Every row comes from one small tree of marks. Brackets hold a mark, then the marks that hang from it, in alphabetical order. Every link used is in the known rows. Which tree was each row made from?
Known rows
(rebika seli): [-0.57  1.75  2.42 -1.53  1.22  0.61 -0.64  1.82 -1.03  0.86  0.25 -1.50
  1.50 -0.80 -0.54 -0.66 -0.58 -0.88  0.82  0.75 -0.17  0.47  0.27  1.22
  2.32 -0.59]
(lani (seli gubomad)): [-0.46  3.06  1.28  1.69  2.92 -0.68  0.75  0.23 -1.97  1.13  0.72 -2.50
 -0.47  0.10  2.47 -0.48 -1.44  6.23 -0.68 -1.53 -0.29  2.51  1.47  0.50
 -3.30 -2.38]
(vukod lani rebika): [-0.95  1.37  1.64 -1.66 -0.11 -0.77 -0.88 -0.65 -0.06  1.62  0.72 -1.10
  2.01  2.02 -1.33 -0.25 -0.83  2.16  0.11 -0.74 -1.23  2.22 -0.38  0.04
  0.63  0.66]
(lani seli): [-0.84  2.75  1.87  1.93  1.62 -1.02  0.24 -0.54 -0.79  1.40  0.61 -2.52
  0.26  1.22  0.54 -0.55 -1.18  3.37 -0.43 -2.46 -0.55  1.44  1.06  0.67
 -0.15 -1.15]
(rebika seli vukod): [-0.52  2.26  3.37 -1.50  0.73  0.88 -0.90  2.46 -2.49  1.17 -0.84 -1.62
  3.00 -0.34 -1.60  0.23 -0.70 -2.27  1.35  1.81 -0.35  0.01 -0.15 -0.77
  3.35 -1.59]
(lodom rebika): [-1.13  1.41  3.82 -1.49  0.38  0.55 -1.78  1.72 -0.75 -0.38  0.61 -1.23
  0.78 -2.63  0.72 -0.32 -2.12  3.19  0.23 -1.19  0.13  1.05  0.09  0.62
  1.53  0.66]
(lodom (lani (seli gubomad)) (rebika vukod)): [-0.69  3.76  2.16 -1.25  0.46 -0.68  0.60  1.22 -2.47  0.53 -0.61 -1.41
  2.96 -1.94  2.11  0.41 -1.81  4.34 -0.13 -2.55 -0.19  1.59  0.96 -1.45
 -2.07 -2.81]
(rebika (seli gubomad) (vukod daba lani)): [-0.39  4.45  0.82 -2.76  1.74  0.40  0.81  2.51 -4.37  2.10 -1.24  0.02
  3.88 -0.84 -1.65  0.31 -1.00  0.49  0.71  0.88 -0.05  2.46  0.21 -2.29
 -0.20 -1.84]
(lodom (rebika vukod)): [-1.12  1.97  4.59 -1.48 -0.03  0.70 -1.90  2.20 -2.32 -0.10 -0.55 -1.19
  2.05 -1.80 -0.26  0.61 -2.09  1.84  0.62 -0.21  0.08  0.51 -0.31 -1.47
  2.94 -0.53]
(vukod daba lani): [-1.11  2.83  0.06 -0.88  0.93 -0.52  0.76 -0.91 -0.68  1.87  0.27  0.36
  2.80  0.48 -1.47 -0.66 -1.32  0.62 -0.25 -1.85 -0.25  2.49  0.12 -0.25
 -0.49  0.73]
(rebika seli (vukod daba lani)): [-0.69  3.73  1.59 -2.73  0.59  0.08  0.47  1.47 -3.09  2.23 -1.25 -0.07
  4.76  0.41 -3.48  0.30 -0.63 -2.66  0.74 -0.25 -0.32  1.47 -0.14 -2.04
  2.52 -0.33]
(daba (lodom rebika)): [-1.03  2.01  4.96 -3.09  0.78  1.11 -0.91 -0.24  0.83 -0.08  1.29  2.24
  1.55  0.22  0.32 -0.08 -2.68  5.15  0.81 -2.02 -0.28  1.89 -0.71 -0.51
  2.93  1.33]
(rebika (seli gubomad) (vukod daba)): [-0.21  3.79  2.47 -2.91  2.48  0.80  0.05  3.02 -4.35  1.13 -1.02 -0.42
  3.19 -1.24 -0.62 -0.12 -1.58  0.55  1.16  2.59  0.42  1.37  0.34 -1.59
  1.04 -2.07]
(lodom lani (rebika vukod)): [-1.09  1.96  2.54 -2.77 -1.10  0.20 -0.65  0.49 -0.56 -0.05 -0.60  0.26
  4.46 -1.85 -0.03  0.09 -1.58 -1.23  0.96 -0.72 -0.09  0.06 -0.19 -0.98
  1.14 -0.60]
(liso seli): [-0.69  2.60  1.54  1.65 -0.19 -0.41 -0.70  0.90 -0.45  0.70  1.00  0.81
  2.13 -1.61 -0.03 -1.07 -0.71  2.73  0.37 -0.97 -0.45  0.58  0.41  1.28
 -0.89 -0.58]
(lodom (lani (seli gubomad)) rebika): [-0.70  3.03  1.50 -1.24  1.00 -1.06  0.74  0.30 -0.88  0.21  0.41 -1.19
  1.50 -2.56  3.33 -0.60 -1.45  5.39 -0.66 -3.45 -0.07  2.25  1.47  0.49
 -3.08 -1.92]
(rebika (vukod (daba lodom))): [-0.86  3.60  3.34 -2.33  1.66  0.86  0.48 -1.65 -0.55  1.39 -0.07  3.60
  4.40  4.29 -2.26  0.10 -2.71  1.51  1.53  0.56 -0.25  1.90 -0.84 -2.61
  2.86  0.15]
(daba vukod): [-1.13  0.11  1.61  0.54  2.03 -0.63  0.38 -0.76 -0.67  0.55  0.81  0.68
  0.55  0.31 -0.15 -1.32 -2.36  1.09  0.69 -0.50 -0.07  2.27  0.62  0.44
  1.47  0.26]
(lodom (rebika (vukod daba))): [-1.12  3.06  4.44 -2.47  0.30  0.38 -1.52  1.81 -2.62  0.08 -0.84 -0.01
  3.17 -1.64 -0.95  0.25 -2.65  1.92  0.69 -0.32  0.31  0.99 -0.24 -1.86
  2.77  0.30]
(daba (vukod (lani (seli gubomad)))): [-0.80  2.60 -0.32  1.87  3.08 -1.96  2.73 -0.81 -2.48  1.86  0.82 -0.51
 -0.35  0.35  0.86 -0.48 -1.67  6.09 -0.84 -4.36 -0.44  4.61  1.45 -0.82
 -3.15 -1.41]

Write each row's tree
[-0.57  2.56  2.59 -4.37  0.19 -0.91 -0.77  0.70 -1.59  1.94 -0.05 -0.70
  3.76  1.44 -2.50 -0.62 -0.69  0.03  0.39 -0.04 -0.83  2.21 -0.31 -0.44
  3.54  1.21] | (vukod daba lani (rebika seli))
[-1.16  2.84  2.53 -3.78 -0.68 -0.19 -0.32  0.17 -1.14  0.20 -1.01  1.34
  5.51 -1.66 -0.70 -0.34 -2.28 -1.27  0.82 -0.82  0.17  0.74  0.07 -1.58
  1.73  0.15] | (lodom lani (rebika (vukod daba)))
[-1.29  2.78  3.78 -1.01  1.49 -1.47  1.70 -2.14 -0.33  1.20  1.13  2.70
  1.25  1.51 -0.86  0.24 -2.81  6.88 -0.43 -7.38 -0.72  4.64 -0.06 -1.84
  2.01  1.61] | (daba (lodom rebika) (vukod (lani seli)))
[-0.76  2.13  3.52 -4.19 -1.21  0.58 -0.90  2.52 -1.40  0.10 -1.09 -0.55
  5.08 -2.92 -0.67  0.13 -0.91 -3.48  1.37 -0.17 -0.08 -0.39 -0.26 -0.70
  3.33 -0.92] | (lodom lani (rebika seli vukod))
[-0.10  2.50  3.56 -4.60  2.08 -0.11 -1.30  1.79 -2.86  0.78  0.09 -0.59
  2.44  0.57  0.26 -1.14 -1.51  3.04  0.87  2.80 -0.13  2.36  0.30  0.02
  1.98 -0.33] | (vukod daba (rebika (seli gubomad)))
[-0.53  1.64  2.38 -3.44 -0.20 -0.54 -1.29  1.07 -1.09  1.81  0.29 -1.85
  2.70  0.92 -1.99 -0.14 -0.13 -0.05  0.58 -0.20 -1.25  1.55 -0.41  0.37
  3.02  0.32] | (vukod lani (rebika seli))
[-0.88  3.85  3.81 -4.28 -0.41  0.39 -0.81  3.06 -3.80  1.19 -1.59 -0.20
  4.72 -2.40 -2.62  0.68 -1.23 -0.62  0.49 -1.57 -0.02  1.50 -0.53 -2.37
  4.12  0.44] | (lodom (rebika seli (vukod daba lani)))
[-1.23  0.90  5.07 -2.71  1.48  0.15 -0.01 -1.02  0.33 -0.39  1.47  4.21
  1.12  0.57 -0.06 -0.52 -3.58  5.08  1.02 -2.58 -0.08  3.19 -0.60 -0.87
  3.99  1.95] | (daba (lodom rebika) vukod)
[-0.82  1.50  2.84 -4.44 -0.72  0.25 -0.74  1.75 -0.12 -0.16  0.04 -0.20
  3.69 -3.67  0.38 -0.71 -0.86 -1.87  0.78 -1.21  0.01  0.08  0.21  1.09
  2.68  0.16] | (lodom lani (rebika seli))
[-0.35  2.11  2.07 -4.33  0.51  0.55 -0.32  2.84 -1.53 -0.26  0.03 -0.07
  2.80 -5.13  2.27 -0.71 -0.98  1.26  0.78 -0.14  0.26  1.14  0.58  0.83
  0.17 -1.04] | (lodom lani (rebika (seli gubomad)))
[-0.70  2.93  1.61 -1.59  0.10  0.45  0.00  2.22 -2.68  2.08 -0.90 -1.34
  3.48 -0.07 -2.67  0.84 -0.11 -2.72  0.83 -0.16 -0.71  0.76 -0.34 -1.50
  2.49 -1.31] | (rebika seli (vukod lani))
[-0.34  2.78  2.91 -4.67  0.03  0.85 -0.31  3.50 -2.81 -0.09 -1.02 -0.14
  4.24 -3.98  1.05  0.28 -1.17 -0.30  1.19  0.80  0.18  0.60  0.19 -1.15
  1.02 -2.40] | (lodom lani (rebika (seli gubomad) vukod))
[-0.83  2.66  1.85 -0.02  0.25 -2.05 -0.30 -1.05 -0.70  2.33  0.67 -2.85
  1.36  3.04 -0.90  0.01 -0.79  4.46 -0.82 -3.46 -1.51  2.68  0.39 -0.28
  0.05  0.13] | (vukod (lani seli) rebika)
[-1.13  3.95  3.17  0.25 -0.20 -0.86 -0.17  1.31 -2.75  1.56 -0.76 -2.58
  2.12 -1.00 -0.94  1.41 -1.33  3.80 -0.74 -4.94 -0.76  1.82  0.12 -2.32
  0.67 -0.76] | (lodom (rebika (vukod (lani seli))))
[-0.61  5.25  0.39  0.64  2.46 -1.16  2.03 -0.03 -3.96  2.59 -0.74 -1.27
  2.45  0.95 -0.53  0.55 -1.54  4.37 -0.65 -2.57 -0.35  3.45  0.90 -2.94
 -2.76 -2.26] | (rebika (vukod daba (lani (seli gubomad))))
[-1.02  3.28  2.82 -1.07 -0.52 -1.11  0.00  0.33 -1.11  0.67 -0.70 -1.50
  3.80 -1.08  0.32  0.32 -1.50  0.82 -0.07 -3.46 -0.49  0.66  0.48 -1.25
  0.69 -1.37] | (lodom (lani seli) (rebika vukod))
[-1.08  0.15  1.75 -1.09  0.73 -1.73  0.09 -1.51 -0.65  1.34  0.89  0.34
  1.41  2.44 -1.73 -0.78 -1.66  1.86  0.31 -1.42 -0.98  3.54 -0.19 -0.34
  2.15  1.31] | (daba (vukod lani rebika))
[-0.78  4.54  2.68 -0.05  0.93 -0.33  0.30  2.33 -3.97  1.31 -0.63 -2.63
  1.35 -1.88  0.82  1.44 -1.68  6.60 -0.78 -4.08 -0.46  2.90  0.51 -2.66
 -2.50 -2.01] | (lodom (rebika (vukod (lani (seli gubomad)))))
[-1.16  3.25  4.00 -3.03 -0.38  0.89 -0.17  0.07 -0.67  0.99  0.15  2.64
  3.68  1.12 -1.79  1.51 -2.28  3.25  0.79 -2.96 -0.80  2.28 -1.44 -3.03
  2.65  0.55] | (daba (lodom (rebika (vukod lani))))
[-0.50  3.60  2.25 -5.19  0.45  0.44  1.60 -1.68  0.14  1.59 -0.64  4.42
  7.33  3.20 -2.67 -0.40 -1.47 -3.56  2.04  0.60 -0.46  0.98 -0.69 -1.90
  3.91 -0.34] | (rebika seli (vukod (daba (lodom lani))))
[-0.41  0.86  1.96 -2.92  1.86 -1.04  0.24  1.23 -2.75  1.24  0.44  0.02
  1.42  0.25 -0.75 -0.67 -1.38  2.84  0.85  0.13 -0.77  3.96  0.15 -0.49
  1.52 -0.19] | (daba (vukod lani (rebika (seli gubomad))))
[-1.28  0.73  3.08 -3.74  0.51 -0.42  1.25 -2.77  1.81 -0.32  1.24  5.55
  3.40  0.64  0.01 -1.11 -3.08  1.84  1.18 -3.23 -0.19  2.89 -0.37 -0.39
  2.82  1.59] | (daba (lodom lani rebika) vukod)
[-1.21  1.38  1.13 -1.00  1.92 -0.46  2.26 -3.10  0.98  1.66  1.41  4.60
  1.81  3.47 -1.86 -0.40 -2.29  2.52  0.78 -3.09 -0.80  4.13 -0.44 -1.23
  1.76  1.35] | (daba lodom (vukod lani))
[-0.44  1.93  3.98 -4.23  0.82 -0.46 -1.88  1.10 -1.67  1.04  0.14 -1.15
  3.32  1.14 -1.52 -1.13 -1.21  0.26  0.94  1.92 -0.41  1.39 -0.19  0.35
  4.88  1.10] | (vukod daba (rebika seli))
[-0.75  3.08  3.34 -5.60 -0.79  0.06 -0.60  1.93 -2.16  0.31 -1.53  0.91
  6.35 -2.88 -1.49 -0.29 -1.54 -3.45  1.23 -0.30  0.32  0.18 -0.11 -1.26
  3.73 -0.15] | (lodom lani (rebika seli (vukod daba)))
[-1.08  3.61  0.69 -0.86  0.59 -0.22  0.82 -0.43 -2.19  2.19 -0.69  0.52
  4.27  1.08 -2.73  0.32 -1.41 -0.66  0.29 -0.90 -0.40  1.90 -0.19 -2.24
  0.31 -0.18] | (rebika (vukod daba lani))
[-0.73  4.71  1.67 -1.79  1.08 -1.13  2.53 -3.79  0.56  2.05 -0.19  3.32
  5.97  4.95 -1.69 -0.19 -2.15  0.86  0.72 -2.67 -0.88  2.01  0.10 -2.31
  1.26 -0.83] | (rebika (vukod (daba (lodom (lani seli)))))
[-1.12  4.98  3.59 -2.45  1.05 -0.99  1.10 -1.72 -0.31  1.64  0.59  2.04
  2.80  1.60 -1.02  0.26 -2.40  6.97 -0.66 -6.51 -0.61  3.85 -0.08 -1.99
  1.48  1.78] | (vukod (daba (lodom rebika)) (lani seli))
[-1.01  2.57  3.56 -4.25 -0.68  0.60  0.12 -1.17  1.09  0.14  0.06  3.75
  5.30  1.17 -0.62  0.45 -2.40  0.87  1.43 -1.55 -0.60  1.02 -1.00 -1.93
  2.30  0.04] | (daba (lodom lani (rebika vukod)))
[-0.67  1.09  3.64 -4.55  0.89 -0.85  0.56 -1.48  0.00  1.64  1.10  3.47
  3.09  4.29 -3.01 -0.35 -1.66  1.76  1.17 -1.52 -1.46  3.87 -1.15 -1.37
  5.47  1.85] | (daba lodom (vukod lani (rebika seli)))
[-1.10  2.69  1.43  0.59  2.25 -1.77  2.96 -3.76  0.35  2.26  1.42  2.77
  1.25  4.40 -1.58 -0.21 -2.18  4.86 -0.23 -5.82 -1.03  4.59  0.19 -1.60
  0.54  0.41] | (daba lodom (vukod (lani seli)))
[-0.20  2.05  1.74 -3.33  0.94 -0.12 -0.57  2.12 -2.44  1.54  0.41 -1.55
  1.80  0.19  0.03 -0.05 -0.28  3.04  0.47  0.90 -0.90  2.78 -0.06 -0.08
  0.42 -0.98] | (vukod lani (rebika (seli gubomad)))
[-0.46  3.10  1.42  0.03  1.49 -1.72  0.32 -0.22 -1.93  2.02  0.81 -2.84
  0.58  1.88  0.93  0.09 -1.01  7.27 -0.88 -2.37 -1.31  3.68  0.75 -0.42
 -2.63 -1.27] | (vukod (lani (seli gubomad)) rebika)
[-0.91  3.83  3.79 -2.58 -0.17 -0.42  0.92 -1.71  0.51  0.80 -0.06  1.75
  4.70  2.15 -0.28  0.69 -2.32  2.67  0.47 -4.12 -0.87  1.51 -0.20 -2.18
  1.93 -0.88] | (daba (lodom (lani seli) (rebika vukod)))
[-0.69  1.95  1.23  0.12  2.31 -2.67  1.34 -1.23 -2.47  1.81  0.90 -1.11
  0.16  2.40  0.57 -0.52 -1.79  7.26 -0.62 -3.29 -0.93  4.97  0.99 -0.87
 -1.76 -0.72] | (daba (vukod (lani (seli gubomad)) rebika))
[-0.37  2.83  4.96 -3.31  1.08  1.42 -1.68  4.88 -4.51 -0.14 -0.90 -1.58
  1.91 -3.80  0.97  0.72 -1.69  2.47  1.01  1.31  0.28  1.00  0.00 -1.46
  1.98 -2.08] | (lodom (rebika (seli gubomad) vukod))
[-0.95  1.96  1.14 -0.59  1.82 -1.98  3.30 -4.90  2.03  1.46  1.24  3.64
  2.86  4.34 -0.12 -1.30 -2.40  2.15  0.55 -4.45 -0.70  3.25  0.56 -0.24
  0.76 -0.20] | (daba (lodom (lani seli)) vukod)
[-1.08  3.05  4.77 -4.19  1.15  0.74 -0.58 -0.79  0.15  0.10  0.86  3.59
  2.78  0.74 -0.43 -0.33 -3.32  5.12  0.71 -1.93  0.16  2.50 -0.73 -1.12
  3.60  2.13] | (vukod (daba (lodom rebika)))
[-0.27  3.00  1.91 -4.72  1.44 -0.65 -0.27  1.50 -2.93  1.73 -0.04 -0.44
  3.01  0.25 -0.72 -0.50 -0.97  2.80  0.33  0.85 -0.60  3.21  0.10 -0.54
  0.64 -0.16] | (vukod daba lani (rebika (seli gubomad)))
[-0.73  0.45  2.67 -2.95  0.65 -1.39 -0.25  0.23 -1.49  1.42  0.44 -0.06
  2.15  1.36 -2.36 -0.72 -1.03 -0.05  0.74 -0.92 -1.06  3.00 -0.27 -0.36
  4.27  1.06] | (daba (vukod lani (rebika seli)))
[-0.48  0.43  5.23 -4.35  1.52 -0.43 -0.33 -0.99 -0.05  0.80  1.06  3.03
  2.45  4.27 -1.85 -0.91 -2.34  2.01  1.88  0.45 -1.04  3.02 -0.84 -0.51
  6.69  1.54] | (daba lodom (vukod (rebika seli)))
[-0.97  4.81  0.82  0.79  1.04 -1.45  1.48 -0.60 -2.60  2.73 -0.78 -1.51
  3.42  2.32 -2.34  0.46 -1.33  1.42 -0.66 -3.59 -0.67  2.43  0.59 -2.44
 -0.30 -1.03] | (rebika (vukod daba (lani seli)))
